Each row was made from one path, in order. Every step used is in the known rows, and no mark comes twice. Write each row's path.
(in the rows, 128 means zero)
Known rows
ramu lusap dila: [ 96  99 112  51 126  65 160 101 114 141 183 139 119 136 148 145 175 145
 106  79  94 152  90 128 157 118 175 122 125 130 129 119 115 138 179  74
 116 173 161  87 144 105]
zefit zupu sove: [123  36  96  81 135 108 177 134 137  92 162 194 163 163 150 137 174 111
 123 150  91 118 115 115 156 126 135 138  98 141 184 148  99 156 155 114
 185 157 116 140 193 133]
sove pazi fuso: [105 131 144 135 122  96 161 110 150  77 177 122 171 112 177 140 151 100
 125 119 106 124 129 140 155 126 133 120 132 126 160 162  67 129 152  74
  87 134 134 120 162 136]
sove ramu dunine: [ 98 127 123 102 103  72 122 113 117 105 157 127 102 121 168 133 150 121
 130 147  94  87 127 120 168 133 182 146 153  95 170 119  69 157 151 117
 122 149 125  92 121 111]
vizu lusap: [ 98  85 127  75 123  87 144 106 156 132 176 119 147 134 157 124 155 112
 134  99 109 136  84  93 161 111 138 136  74 150 128 126 145 144 150 151
 149 135 141 136 131 145]
zefit zupu: [115  39 112  72 144  74 169 107 140  87 175 155 133 138 161 144 161 109
 161 150 109 117 111 111 134 120 140 132 107 155 168 132 116 151 146 113
 151 153 117 136 161 148]
fuso movavug kopez: [154 112 139 110 123  99 159 107 126 127 148 137 128 130 191 126 139 140
 112 102 142 142  91 122 137 173 185 129 145 119 125 148 107 162 202 122
 113 109 131 119 152 119]
kopez movavug sove tidi lusap dila fabo: [120 125 187  89 137 120 132 139 117  79 116 100 211  83 133 115 168 121
 104  78  61  99 116 145 114 121 181 121 150 159  95  58 168 111 198 136
 118 184 144  95 126  96]
pazi fuso vizu: [125 117 120 129 124 108 149 122 136 100 172 116 134 181 128 107 153 154
  92 112 143 142 116 133 135 144 143 146 145 142 130 153 113 153 145  34
  89 129 146 104 146 114]
fuso movavug: [144  95 111  97 114  84 150 123 134 101 176 144 110 164 164 130 148 142
 116 111 123 130  86 126 133 143 162 120 138 130 129 140  82 157 151  96
  95 108 137 116 141 116]
tidi sove ramu: [124  99 154  93  87  77 136 112 117 132 156 107 108 129 142 148 161 125
 158 159  88  64  97 133 139  66 149 136 123 116 178 100 124 146 132 152
 130 121 109 106 129 127]
pazi fuso movavug sove: [154 133 124 132 140 117 139 138 137 109 180 121 154 155 183 101 147 146
  94 112 135 121 117 128 123 142 157 134 115 145 134 113 108 142 198  55
  80 108 162 141 145  87]
pazi fuso movavug: [129 104 114 128 123 106 162 134 146  88 185 108 136 164 165 112 148 150
 106 105 138 134 110 139 129 137 139 118 148 129 125 140  94 155 155  38
  69 110 157 123 143 108]
kopez movavug: [134  91 116 102 136  70 151 138 161 105 164 114 180 140 186 154 153 108
 111 106 110 108 107 112 168 122 168 132 111 141 131 121 115 162 161 111
 115 160 147 118 102 146]
kopez movavug sove pazi: [152 149 148 116 141  79 123 132 154  89 162 150 221 105 218 150 131  66
 119 125  91  90 136 105 171 130 182 133  92 143 153 121  72 115 190 156
 115 158 141 133 124 124]
ramu zefit zupu sove tidi lusap vizu: [149  93 142  74 157 167 169 135 133 107 176 177 126 152 120 118 129 148
 100 153  94 108 155 124 120 175 161 179 127 113 125 129  96 105 164 147
 188 154 129 111 201 147]
kopez movavug sove pazi fuso vizu lusap ramu: [123 174 157 125  97 123 123 137 155  66 136 107 235 144 165  74 114  88
 124 117 149  76 180  99 196 165 134 140  81 136 119 117 120  80 205 126
 104 132 192 167 127  98]
kopez movavug sove ramu: [149 122 145 110 121  78 102 124 141 107 142 126 192 105 215 126 152  94
 134 140  93  58 133 111 168 132 178 159 101 133 149  82 116 141 187 145
 136 135 144 149 103 124]
fuso movavug sove ramu: [159 128 142 103  97  90  99 110 117 102 157 157 123 130 193 103 151 127
 139 142 102  81 114 120 135 148 170 146 128 119 150  98  86 137 176 129
 121  82 137 147 143  93]
fabo dila: [126  71 132 125 106  55 162 114 144 105 199 114 126 134 154 148 166 123
  99 102  77 134  75 106 138 114 145 125  95 135 135 105  98 155 162  82
 107 142 122  90 147 126]
sosovet sove pazi fuso vizu: [131 171 154 156 137 114 134 103 121  86 176 134 155 156 132 100 143 128
 111 128 126 111 131 143 167  67 161 144 134 137 147 151  58 114 141  44
  89 123 138  95 158 118]
kopez movavug fuso pazi sove: [179 122 124 143 135 106 101 231 122 131 140 144 210 208 205 126 164  79
  78 108 183 114 132 136 139 102 182 148 129 129 126 118 114 145 216 119
 107 167 128 137 158  73]
sove ramu lusap: [104 112 139  76  96  77 102 101 120 129 210 140  94  87 178 132 156 123
 142 126  89 106 112 130 164 136 175 148 140  96 142 111  72 158 125 122
 148 135 141  95 112 115]
zupu zefit: [126  82 119 107  99 102 138 132 155 114 184 161 137 145 163 135 157 107
  70  92 129 128  74 111 141 141 142 136 110 137 145 159 118 151 185 105
 130 153 121 122 166 125]
vizu lusap tidi sove pazi fuso movavug: [124 149 158 123  97 111 169 108 134  94 171  97 159 147 143 108 116 109
 160 113 145 108 122 131 158 103 109  96 100 128 122 120  90 101 168 128
  61 110 174 139 152  83]
pazi fuso: [108 101 124 123 133 102 163 122 149 112 173  97 151 138 160 130 169 138
 109 111 122 129 110 132 140 115 138 129 120 140 145 138 127 159 162  48
  96 137 144 123 143 141]
tidi lusap dila: [ 76  76 112  49 129  85 172 119 100 118 144 105 135 139 135 130 176 142
 124  68  98 134  82 106 127  69 162 128 133 147 148 118 154 120 169  98
 144 152 154  90 153 118]
zupu sove tidi lusap: [124  87 124 108 107 161 139 154 112 133 170 153 143 118 116 122 168 144
 100  96  67 138 128 129 132 137 155 147 146 110 142 131 122 124 131 135
 179 152 119  84 171 124]
vizu lusap dila fabo: [ 63  94 169  50 124  78 169  88 145  76 115 112 168 127 128 118 186 117
 119  80  83 127  47 122 149 104 131 102  91 169 110 108 163 145 180 132
 127 155 142 130 158 124]
pazi sove tidi lusap: [131  92 129 116 135 160 120 146 102 152 173 124 149 110 130 105 181 148
 112 103 104 130 124 152  99  87 166 158 166 118 116  96 122 124 149 125
 138 149 118  73 154 128]
sosovet dunine: [ 91  97  89  97 158  68 164 109 127 111 162 109 123 130 138 133 165 140
 126 110 117  96 109 113 167 122 188 146  83 126 177 151 121 184 165  89
 120 165 119 102 145 155]
sove ramu zefit: [131 115 137  93 112  83 116  87 146 112 179 130 107 124 166 134 145 109
 127 145  75  85 103 131 160 115 157 172 137 105 154 126  71 142 149 134
 118 109 115 123 148 145]
tidi sove pazi: [127 122 157  99 107  76 160 122 130 118 173 131 132 130 147 173 142  96
 140 142  88  96 103 131 142  68 151 109 112 128 181 138  74 119 134 153
 107 145 104  91 146 125]
vizu lusap tidi: [106 100 131  74 113  89 148  70 132 136 138 127 137 123 148 122 164 121
 155  99 137 134  94  90 178 140 131 128  62 152 116 122 158 138 193 136
 135 129 164 159 144 147]
kopez movavug fuso vizu lusap: [135 112 139 115 129  78 123 174 152 117 147 105 191 194 121 107 115  82
 100  93 148 151 124  84 179 138 168 156  86 161 107 143 152 136 164 152
 121 143 158 134  93  94]
fuso vizu lusap: [117 101 124  82 114  94 129 108 145 119 175 134 129 176 127 102 138 126
 117 101 130 151  90  93 152 142 146 150  91 155 116 142 128 138 137 137
 138 130 141 116 133 120]
kopez movavug fuso pazi sove ramu fabo dila: [174 117 154 188 122  98  83 211 109  90 183 112 195 186 196 106 156  82
  74 123 125  77 139 165 155 119 195 153 163  84 135  56  26 146 203 120
  77 155 104  86 154  34]

Write each row's path
[100 164 143 126  84 114 129 104 102 125 146  77 112 171 100  77 116 141
 144 143 157  82 152 122 170 116 138 147 133 109 135  88 121 126 161 105
  85 144 171 100 114  57] -> pazi fuso vizu lusap tidi sove ramu dunine
[162 154 144 108 117  89 122 119 130  87 175 181 150 130 201 126 131 102
 122 125 102 117 115 117 138 155 174 122 115 133 153 140  41 108 177 138
  99 107 132 130 162  94] -> fuso movavug sove pazi
[143 184 154 140 129 117 121 109 148  79 146 126 243 140 182  81 111  80
 129 101 155 115 171  98 194 174 139 147  76 157  99 119 105  90 216 116
  87 143 200 163 128  92] -> kopez movavug sove pazi fuso vizu lusap tidi
[ 85 156 150 115 106 138 150  94 137  65 164 105 152 149 106  81 128 130
 118 123 134 101 164 141 196 182 136 122 140 104 139 145  55 102 159 108
  83 117 153 114 161 106] -> sove pazi fuso vizu lusap ramu fabo
[128 138 136 140 117 102 160 130 148  55 191 132 157 139 182 120 132 114
 124 113 120 130 125 150 144 146 136 109 155 115 140 162  34 127 145  67
  58 108 149 120 159 103] -> sove pazi fuso movavug
[138 111 120 101 104 121 123 112 138 119 161 167 135 148 159 127 162 115
  92 146  55  82 110 133 182 124 153 180 134  91 170 143  54 144 156 136
 153 113 115 128 183 129] -> zupu sove ramu zefit
[ 86  91 117  84 112 166 181 145 130  49 171 142 174 130 134 103 131  87
 122 144  89  69 175 124 166 101 114 151 143  96 191 154  56  85 162 114
 173 142 152 131 216 112] -> tidi lusap ramu zefit zupu sove pazi fuso
[114 117 158  95  96 143 129 110  79 142 131  98  98  90  83 105 178 167
 154 117 108  69 140 125 152  53 171 139 130 112 134  79 173  96 164 113
 168 120 140 103 147 155] -> sosovet sove tidi lusap ramu
[ 87  90 131  57  84  97 149  99 140 122 129 108 129 127 136 116 170 126
 148 112 132  96 106  88 180 131 125 121  67 130 137 118 173 125 184 146
 160 118 158 166 146 155] -> vizu lusap ramu
[149 153 174 151 114 119 178 131 133 110 167 101 163 124 182 130 113 116
 123 127 139 115 123 158 131 115 157 107 157 104 151 148  76 126 186 118
  66 118 129 102 157  89] -> tidi sove pazi fuso movavug kopez
[142 121 139 112 109  80 132 151 112 127 135 140 112 196  97 130 150 123
  95 119 140 164 112 106 143 146 175 150 126 152 147 169 122 146 164  99
 114 122 121 114 143 100] -> movavug fuso vizu
[166  81 113 101 136 123  88 139 125  84 197 190 140 184 222  98 158  78
 145 180 138  58 135 157 116  99 143 185 160 102 155  99  46 126 167 138
 141 133  93 143 218  91] -> fuso pazi sove ramu zefit zupu
[126  64 130  76 135  80 136  88 145  76 191 148 116 128 168 130 139  87
 170 180  81  71 125 129 147 114 138 174 135 117 173 122  70 136 136 143
 143 125 108 142 166 144] -> sove ramu zefit zupu
[163 126 146 137  80 160  88 243  85 128 113 114 186 164 144  96 168 104
 112 103 185  82 190 141 128 120 176 147 168  94 110  84 161  94 214 141
 136 156 137 130 162  72] -> kopez movavug fuso pazi sove tidi lusap ramu
[129 154 156  77  95  82 144  95  98 152 198 147 103 100 147 167 139 111
 150 125 110 114 118 131 166 111 171 104 112 111 151 120  53 119 159 141
 105 160 148  81 134  98] -> ramu lusap tidi sove pazi
[121 127 140 112 108 119 160 101 123 141 151  82 140 189  95  94 138 147
 132 112 169 123 116 116 148 104 116 133  88 154 113 107 172 127 170  92
  88 130 172 123 137  96] -> pazi fuso vizu lusap tidi sove
[133 151 154 139 104 108 157 132 132  93 184 114 146 176 117 128 127 122
 112 139 125 114 128 150 131  94 138 123 145 130 162 150  69 115 122  85
  68 136 124  79 147  91] -> tidi sove pazi fuso vizu
[ 79  78 121  59 128  70 171  91 142 123 138 114 162 157 136 122 177 123
 134  78 101 142  80  99 169  97 130 124  73 159 128 119 173 118 190 122
 131 147 155 139 162 131] -> vizu lusap dila
[131 111 126  87  79 176 138 139 110 135 148 140 115 127  86 114 159 152
  85 117  71  90 151 131 161 144 150 161 152  80 138 123 118  95 171 142
 169 127 131 109 191 134] -> zupu sove tidi lusap ramu zefit
[123 152 160 132 103 100 180  96 117 113 149 102 153 123 139 151 151 115
 153 135 128  99 133 144 154  93 124 103 115 127 162 132  96 118 182  87
  64 138 145 120 162 121] -> lusap tidi sove pazi fuso
[138 118 137 142 135 122 173 119 138 115 158 104 152 130 191 108 139 148
 103  96 158 145 111 141 135 166 164 128 157 116 120 150 115 160 211  65
  86 108 150 127 152 112] -> pazi fuso movavug kopez
[129 154 184  60 103  85 134 115 112 161 181 125  69 126 162 145 143 163
 131 161 124  68 111 131 138 127 187 138 110  95 130  89  97 146 153 138
 142 137 155  82 106 119] -> tidi sove ramu lusap vizu
[ 87 118 127  97  81 126 150 112 140 100 138  91 140 175 105  73 154 150
 123 108 165 112 137 108 167 153 110 137 101 134 116 131 168 121 172  73
 118 111 177 151 147 122] -> pazi fuso vizu lusap ramu
[144 117 140 123 109 142 107 203  64 147 121 139 161 185 122  98 189 123
 107  77 155 149 146 155  93  87 172 149 175 125 119  99 163  84 219 110
 124 163 111 102 220  49] -> movavug fuso pazi sove tidi lusap dila
[118  92 141 100 111 125 133 126 117 130 184 112 115  92 123 129 157 141
 135  97  91 138 124 125 112 125 162 143 154 124 126 115 135 122 125 134
 145 146 118  83 136 139] -> sove tidi lusap
[117 163 158 110 105 105 154 101 110 139 205 111 128  99 148 150 135 120
 140 118 128 116 138 147 163 101 149 104 124 109 144 122  64 120 164  86
  76 163 166  91 135  90] -> ramu lusap tidi sove pazi fuso
[107 105 147  98 143 116 148 101  80 143 141 104 132 118  83 113 182 164
 138  83  77 117 113 139 139  24 176 142 139 141 124  77 175  91 171  90
 143 149 138  79 167 130] -> sosovet sove tidi lusap dila
[ 95 158 160 111 100 140 159 114 126  94 168  80 145 168  77  94 117 137
 117 142 133  77 155 149 179 130 136 110 130 104 158 121  76  93 145 132
  76 128 142  90 150  86] -> tidi sove pazi fuso vizu lusap ramu fabo
[146 136 162 102 148 164 141 140 106 151 139 131 133 131 143 102 173 181
  99 122 142 114 132 147  94 135 183 163 142 118  88  94 129 119 187 114
 136 148 141  83 160 151] -> pazi sove tidi lusap vizu
[104 106 113  87 102 175 166 148 119  33 171 158 162 174 106  78 116 107
 108 143 110  84 184 127 157 133 119 163 164  98 176 172  36  77 144 104
 162 134 152 116 216  85] -> tidi lusap ramu zefit zupu sove pazi fuso vizu
[130 185 161 128 115 124 122  78 128  96 148 144 187 136 156  75 128 103
 136 111 152 135 152 100 169 174 128 145  72 158 121 139 110  85 210 110
  98 122 177 162 168  92] -> movavug sove pazi fuso vizu lusap tidi
[162 102 132 140 132 136 126 124 125 151 154 150 156 130 133 120 193 146
 110 133 105 127 127 170 122 128 155 149 150 119 117 109 114 135 175 101
 101 148 105 104 173 144] -> pazi sove tidi
[113 130 142  72  84  81 105  68  95 134 177 149  85  80 169 129 168 132
 167 121 115 105 124 126 178 160 168 141 130  97 129 109  74 152 167 107
 136 132 164 119 128 118] -> sove ramu lusap tidi
[143 158 151 151 148 102 135 145 162  81 171 112 246 107 221 131 131  74
 108 117 104  94 158 124 169 127 162 133 104 144 146 121  82 115 196  98
  86 163 159 142 125 115] -> kopez movavug sove pazi fuso
[157 170 176 150 101 121 187  95 108 116 132 106 157 115 176 128 123 127
 146 124 163 114 134 154 146 144 153  99 148 105 140 144  84 120 228 103
  52 113 152 124 169  93] -> lusap tidi sove pazi fuso movavug kopez
[104 105 145  82 103 152 144 110  91 122 155  92  92  89  81 118 159 172
 128 119  96  93 157 150 146 167 182 122 179  89 141  93 115 112 156 127
 130 135 121  76 147 137] -> sove tidi lusap ramu fabo
[139 109 137  84 105  84 170  95 103 159 128 116 108 146 125 161 170 145
 142 133 130 100  94 121 146  88 150 113  90 143 153 105 149 144 186 115
 108 136 136 118 144 133] -> lusap tidi sove
